Each row was made from one walk, in order. Every step used is in the known rows, and no mark comes twice. Write each row's walk.
In the rows, 128 means zero.
Known rows
bizeg > pasu: [155 122 148 138 111  88  88 145 118 130 148  90 159 116 121 103 150 122
 110 101 135 142  92 105 163 160 170 129 120 137 149 155 118 147 142 116
 132 167 103]
moke > fafi > bizeg > pasu: [169 115 149 135 103 107  87 147  89 113 162  71 169 122 115 103 158 140
 134  91 123 123  93 105 167 143 152 134 133 130 148 142 100 127 134 105
 121 193 105]
moke > zokip > bina: [147 133 127 143  86 107 123 178 136 125 117  78 149 135 157  91 153 144
 122  99 110 174  93  72 170 162 169 130 105 124 149 132 163 165 116 132
 121 187 114]
bina > zokip > moke > fafi: [151 111 126 128  86 110  93 169 123 104 148  37 154  93 135  90 143 137
 145  72 100 138 123  54 148 195 148 123 108 136 147 137 141 129 130 146
 115 180 114]
kugut > gavu > moda: [139 112 145 154 114 114 106 136 122 137 137  96 163 111 160  90 156 116
 108 128 111 125 136  86 161 181 200 126  96 123 147 143 152 130 102 123
 104 186 103]
dumun > dalep > gavu > kugut > bizeg > pasu: [159 144 173 173 114  82  61 139  89 156 146 111 188 128 127  92 145 111
 111 108 119 141  73  77 180 158 226 179 102  98 142 141 115 135 129 118
 108 179 106]
bizeg > kugut > gavu > moda > kema > pifed > dumun: [140 101 142 184 154 109  45 124 121 141 129  98 190 113 142 104 172 150
 104 136 143 133 121  49 147 195 185 193 102  86 158 117 138 171 101 142
 140 156  87]
gavu > kugut > dumun: [126 149 127 158 129  90  88 133 137 131 168  58 146  69 144 105 157 138
 126  97 154 121 103 110 161 168 181 152 114 114 147 187 104 116 112 126
 124 184  99]
pifed > dumun > dalep > gavu > moda: [138 105 160 174 122 119  96 115 100 160 138  94 183 107 160  71 169 141
  98 133 134 126 115  77 181 164 198 171 108 131 160 128 121 134  93 134
  89 169 125]
zokip > bina: [155 131 130 145 101 102 113 161 141 149 133  92 126 126 163  96 140 148
 121 100 120 158 111  82 176 149 157 123 104 130 142 146 156 142 125 135
 130 194 120]
dumun > pifed > kema > moda: [142 105 150 161 117 109  80 144 113 178 171  92 196 114 144 123 170 142
 132 124 153 162 107  99 142 173 149 181 118 128 154 140 159 157 109 156
 154 137 128]
kema > moda > gavu > kugut: [124 118 141 163 119 100 105 142 133 140 144 107 161  95 133 127 169 114
 125  89 142 145 101  69 173 198 218 155  87 109 135 153 152 144 103 138
 109 167  98]
kema > moda > gavu > kugut > fezavi: [115 129 136 163 109 101  99 155 118 158 162 100 141  86 150 141 165 116
 134  84 138 161 107  79 172 218 225 141  86  87 132 182 141 161  97 129
 100 166  88]
bizeg > fafi: [151 107 145 117 112  75  94 155 120 119 134  64 143  86 149 118 150 159
 122  92 132 140 108  98 141 167 149 153 115 132 152 165 106 121 128 127
 139 191 101]
moke > fafi: [137 120 136 130 108 114  93 156 115 120 144  61 142  85 144  95 156 155
 132  88 116 124 124 103 145 175 141 122 127 138 145 148 123 132 128 123
 116 192 106]
fafi > bizeg: [157 110 144 115 119 116 108 144 106 141 169  80 145 128 155 108 150 157
 130 109 138 139 111 116 169 145 151 138 113 121 131 144 102 125 125 130
 115 195 121]
pifed > kema > moda > gavu > kugut: [126 123 143 163 131 107  83 146 129 148 148 106 172  90 138 122 174 124
 121  97 146 148  93  64 174 194 204 168  92 100 143 149 156 154 100 157
 135 156 100]
bina > zokip > moke > fafi > bizeg > pasu: [179 106 142 133  84 104  88 160  95 100 167  50 180 129 108  99 147 125
 144  77 111 136  92  63 169 161 159 134 117 127 150 133 114 127 135 123
 121 183 110]
moda > kema > pifed > dumun > dalep > gavu > kugut: [133 124 150 174 146 100  63 123 103 169 128  95 169 117 139 102 177 169
 107 120 152 158  95  52 161 177 196 209  96  89 151 107 123 158 104 153
 123 157 105]
pasu > bizeg > fafi: [154 106 149 123 111  78  86 157 112 110 132  56 154  98 163 119 157 150
 127  86 116 147 104 109 133 175 155 173 123 128 154 167  88 114 151 126
 123 202  99]
dovul > kugut: [142 114 133 129 147  95  97 157 118 141 157 108 124  69 165 118 148 142
 135 109 154 126 112  95 153 177 161 146 107 126 139 170 118 141 135 148
 127 172 110]
fafi > bizeg > kugut > dumun: [147 129 143 147 135 107  87 156 119 130 168  63 146 112 149 110 158 151
 134 112 160  99  98  92 189 152 153 147 123  84 147 174  71 125 118 129
 110 186  99]
pasu > bizeg > kugut > gavu: [141 110 148 146 145  97  92 174 115 130 105  94 142 136 168 120 156 124
 114 111 102 123 116  64 174 191 183 146 109  73 146 129 106 149 141 143
  80 191  82]
fezavi > kugut: [139 119 147 126 159 122  97 137 139 156 147  99 119  89 157 118 138 135
 116 100 141 147 127  92 155 153 149 116 106 118 130 181 121 149 127 137
 125 175 104]
moda > gavu: [137 116 127 125 118 118  96 166 143 124 144  99 132 107 148 114 173 130
 108  99 136 136 108  91 184 188 181 121  98 121 142 135 121 155 128 155
  96 167 105]
dalep > dumun > pifed > kema > moda: [145 112 155 166 112 106  93 134 125 169 166  90 198 104 146 118 177 142
 138 111 160 162 100  86 149 166 143 193 125 120 158 149 140 143 110 141
 163 135 133]
dalep > gavu > moda > kema > pifed > dumun > kugut: [135 113 156 186 139 114  81  95 118 169 143  96 177 125 156 110 168 156
 111 131 153 143 106  60 142 163 170 203  92 105 163 103 148 163 120 136
 138 153 101]
bina > zokip > moke > fafi > bizeg > kugut > gavu: [160  95 139 137 118 109 101 187 104 112 124  63 152 137 143 114 145 133
 141  93  94 113 120  12 183 188 168 132  97  68 145 108 119 138 114 151
  82 190  92]
fezavi > kugut > dovul: [148 127 173 147 148 106  93 138 142 167 176  97 125  83 162 134 137 149
 139 108 142 156 128  86 154 160 160 120  95 107 127 204 141 146 116 137
 105 190 103]
fezavi > kugut > gavu > moda: [138 112 152 156 146 128 104 127 132 150 134 108 147  98 165 104 150 105
 108 124 117 130 144  72 159 168 194 119  92 109 140 165 149 140 100 126
 108 182  97]
gavu > moda > kema > pifed > dumun > dalep: [157 124 138 173 148 128  40 116 104 153 147  74 205 110 160  85 174 163
 110 146 146 140 110  85 145 176 189 199 107 128 153 131 136 154 103 152
 135 158 131]
dumun > kugut > gavu: [136 130 135 140 144 103 120 150 125 152 120  87 130 126 174 133 142 133
 117 125 110 120 112  76 163 168 176 133  90 102 146 114 143 145 132 145
  85 185  96]
dovul > kugut > gavu > moda > kema: [134 120 128 147 126 121  81 144 119 134 134 110 149  93 180  97 174 134
 117 146 139 133 123  63 155 196 189 152  89  96 148 140 160 158 116 145
 144 173 101]
zokip > moke: [154 129 123 126 111  98  83 152 141 133 153  70 151 120 154  94 130 121
 134 102 123 145 108  82 163 176 148 135 106 139 139 155 155 119 145 154
 122 186 129]
fezavi > kugut > bizeg: [151 136 157 135 144 124  68 137 130 157 171 104 150  91 161 109 124 126
 121 107 123 146 121 106 152 156 171 141 104 109 118 185 119 141 133 131
 122 188 104]
pasu > bizeg > kugut > fezavi: [133 119 149 151 128  96  82 171 100 152 146  83 127 118 184 126 149 137
 132  88 124 148 113  88 161 198 175 142 115  68 140 184  90 162 142 130
 104 183  88]
moda > gavu > kugut: [127 120 125 147 132  98  98 146 136 132 140 103 135  95 151 118 169 125
 114  83 142 140 103  80 173 185 205 144  90 102 140 148 130 141 116 153
 114 174 101]
zokip > moke > fafi > bizeg: [168 120 127 122 103 120  85 154 107 117 168  51 158 126 148  96 143 145
 158  90 113 124 110  89 167 155 130 138 124 129 139 143 130 102 134 137
 112 212 129]
dumun > dalep > gavu > moda > kema: [136 127 158 153  97 135  85 132 106 158 129  95 161 134 172  67 184 152
 102 146 142 151 110  60 176 176 183 156  94 103 151 119 148 160 113 138
 131 166 119]
gavu > moda > kema: [137 123 137 143  99 126  80 125 125 138 149  84 160 110 174  76 171 149
 111 131 145 153 122  90 148 178 168 145 100 117 145 149 158 154 122 127
 167 173 114]

Write each row's walk
[163 137 158 146 104  89  58 145 111 130 168  98 186 116 123  95 134 113
 115 106 118 140  87 116 159 161 188 150 116 127 138 161 118 139 147 111
 131 179 103] | kugut > bizeg > pasu
[116 134 139 165 120 107  77 158 114 164 166 100 152  81 153 136 169 127
 129  90 142 161  98  74 171 213 210 153  91  77 139 178 146 173  94 150
 126 156  91] | pifed > kema > moda > gavu > kugut > fezavi
[137 126 163 144 116 115  83 147 117 159 159  86 181 101 136 106 151 144
 125 123 141 151 103  89 155 180 155 158 115 132 142 153 155 155 111 138
 148 157 111] | pifed > kema > moda
[134 143 146 166 115 131  73 140 109 146 150  93 156  91 173  77 191 146
 119 154 166 121  99  59 182 181 187 171  99  95 161 149 125 152 111 147
 124 163 112] | dovul > kugut > dumun > dalep > gavu > moda > kema
[152 145 172 165 124  86 123 124 142 161 165  77 141  98 184 133 146 159
 154 103 145 141 100  80 159 151 159 154  96 102 144 178 134 123 133 123
 111 191 117] | dalep > dumun > kugut > dovul
[132 117 146 164 113 130  74 116 107 154 135  89 179 113 170  66 184 162
  94 148 145 144 109  69 176 175 183 182 104 113 159 113 135 160 105 143
 123 161 120] | pifed > dumun > dalep > gavu > moda > kema
[133 149 141 150 121 100 124 136 123 165 154  73 119  95 194 132 146 146
 142  86 140 145 102  90 158 167 162 141 104  91 144 179 107 142 134 115
 119 175 107] | dalep > dumun > kugut > fezavi
[139 106 154 169 132 106 100 143 118 143 118 109 160 120 166  96 156 113
 109 124 119 112 132  52 170 182 200 134  95  88 150 145 144 141 102 126
 111 180  93] | bizeg > kugut > gavu > moda
[146 123 152 159 114 125  60 136 124 142 140  97 173 136 139  99 175 136
 114 137 132 155 129  64 133 196 188 156  88 103 145 122 165 162 113 131
 151 165  95] | kugut > gavu > moda > kema > pifed
[151 136 149 187 138 118  37  96 115 160 176  90 213 111 173 102 145 146
 125 136 133 138 105  96 124 166 189 218  91 105 144 135 155 149 128 133
 154 173 111] | gavu > moda > kema > pifed > dumun > kugut > bizeg
[163 123 153 177 130  89  33 106 109 137 158  73 214  94 166 117 149 158
 128 122 132 136  98  83 110 166 178 237  95 105 156 150 139 132 126 128
 171 185 101] | gavu > moda > kema > pifed > dumun > kugut > bizeg > fafi
[141 111 141 162 111 120  92 152 142 150 160 106 187 105 142 127 202 126
 129 103 161 153  93  68 180 184 169 181 112 108 160 132 133 157 110 163
 133 127 123] | dalep > dumun > pifed > kema > moda > gavu
[148 121 125 146 157 111  74 137 108 148 141  65 172  90 169  92 152 164
 108 128 133 124 104 109 170 164 174 173 121 143 149 138 103 140 112 158
  89 172 135] | pifed > dumun > dalep
[146 104 139 152 148  98  63 125 126 141 164  82 176  93 124 112 151 158
 114 107 144 143 116 107 136 174 161 178 119 144 147 138 111 147 116 138
 124 161 106] | kema > pifed > dumun
[134 126 167 179 113  87 100 143 137 152 173 106 162  87 141 142 165 130
 146 100 143 154 104  67 170 202 221 153  78 100 131 179 170 143  95 137
  90 182  96] | kema > moda > gavu > kugut > dovul
[155 108 130 121  95 100  99 164 137 123 153  56 153 113 144  97 131 126
 130  87 116 158 115  56 159 190 164 130  91 131 140 141 141 135 132 156
 121 165 120] | bina > zokip > moke
[140 134 183 174 123  80 101 141 108 180 153  98 144 109 159 116 157 159
 135 112 137 154 103  61 177 171 207 158  86  88 139 158 141 133  99 141
  79 192 110] | dumun > dalep > gavu > kugut > dovul
[143 124 132 161 161 108  68 112 125 159 149  75 165 113 162 129 155 171
 120 124 152 143  99  85 131 164 151 196 101 112 152 116 138 166 137 152
 147 157 106] | moda > kema > pifed > dumun > kugut
[120 145 131 173 115 105  92 143 146 124 167  75 165  73 125 122 178 113
 130  99 156 119  94  86 184 196 212 157 100 111 147 177 122 130  99 132
  97 168  90] | kema > moda > gavu > kugut > dumun
[139 115 129 128 151  98 102 173 119 135 133 112 123  82 160 128 151 128
 124 124 127 119 119  72 165 189 181 136  98 108 142 140 124 145 124 152
  92 179  95] | dovul > kugut > gavu
[132 124 135 145 105 127  85 136 125 133 130  92 159 117 171  86 173 138
 104 143 125 144 126  75 158 191 185 138  93 102 147 127 164 158 114 133
 139 178 100] | kugut > gavu > moda > kema
[128 106 132 179 133 102  80 144 124 164 160 111 182 102 145 138 189 123
 127  97 156 157  97  72 162 188 199 190  95  96 153 137 160 156  98 173
 141 139 116] | dumun > pifed > kema > moda > gavu > kugut
[135 127 153 165 126  84  93 147 140 146 170 101 138  86 156 134 163 142
 136  94 143 150 108  77 170 189 211 144  80  92 135 175 149 140 106 151
  96 189  99] | moda > gavu > kugut > dovul
[141 138 147 153 123  89  69 131 116 149 168  96 168  93 158  99 130 131
 126  94 122 145 107 110 145 170 203 171  98 105 123 169 129 121 126 123
 135 196 106] | gavu > kugut > bizeg
[142 141 166 161 120  96  74 141  96 168 149 105 169 117 156  89 143 135
 118 112 118 142  97  82 172 167 217 182  94  89 130 138 119 128 117 133
  97 190 111] | dumun > dalep > gavu > kugut > bizeg
[147 142 162 180 127 130  48 140 109 153 158  97 172 109 144  92 194 144
 129 149 171 130 103  51 157 188 191 188  94  95 159 146 128 156 108 145
 135 150 106] | dovul > kugut > dumun > dalep > gavu > moda > kema > pifed
[150 139 157 176 124 122  84 115 134 148 128  93 172 135 162 109 177 137
 128 128 141 146 113  45 137 176 180 177  85  85 153 123 157 148 124 122
 157 163 101] | dalep > dumun > kugut > gavu > moda > kema > pifed
[132 147 156 166 124 149  73 124 125 158 143  85 151 106 169  77 185 142
 105 149 157 136 111  55 183 164 178 151  98  90 154 157 127 158 105 140
 122 164 107] | fezavi > kugut > dumun > dalep > gavu > moda > kema
[147 105 129 145 137 106  68 150 117 171 170  89 165 112 166 115 172 159
 118 115 152 157 111 110 140 156 132 172 123 116 162 132 134 156 123 178
 166 144 133] | dumun > pifed > kema
[149 124 155 158 111 124  58 126 123 147 156  93 175 128 142  91 174 147
 121 127 150 162 123  81 125 184 173 161  94 115 143 144 162 158 119 127
 175 160 107] | gavu > moda > kema > pifed
[133 145 137 141 151 122  86 139 151 137 169  68 127  68 146 113 151 132
 123 108 155 121 116 104 167 154 150 123 117 118 142 203  93 134 119 134
 112 177  95] | fezavi > kugut > dumun
[144 140 145 147 131 101 132 121 139 150 134  77 137 106 183 117 148 147
 133  94 144 130  96  82 159 143 149 156 107 111 149 152 113 122 145 122
 130 176 120] | dalep > dumun > kugut
[149 136 168 160 131  89 110 135 129 172 171  80 138 109 182 140 136 159
 147 118 137 141 108  92 150 158 164 140  89 108 139 168 157 139 130 139
 101 194 111] | dumun > kugut > dovul
[147 104 130 151 115  93 112 132 135 153 160  88 157 106 166 118 179 144
 133  90 159 155 112 106 147 153 143 171 124 121 158 147 102 123 130 136
 136 152 138] | dalep > dumun > pifed
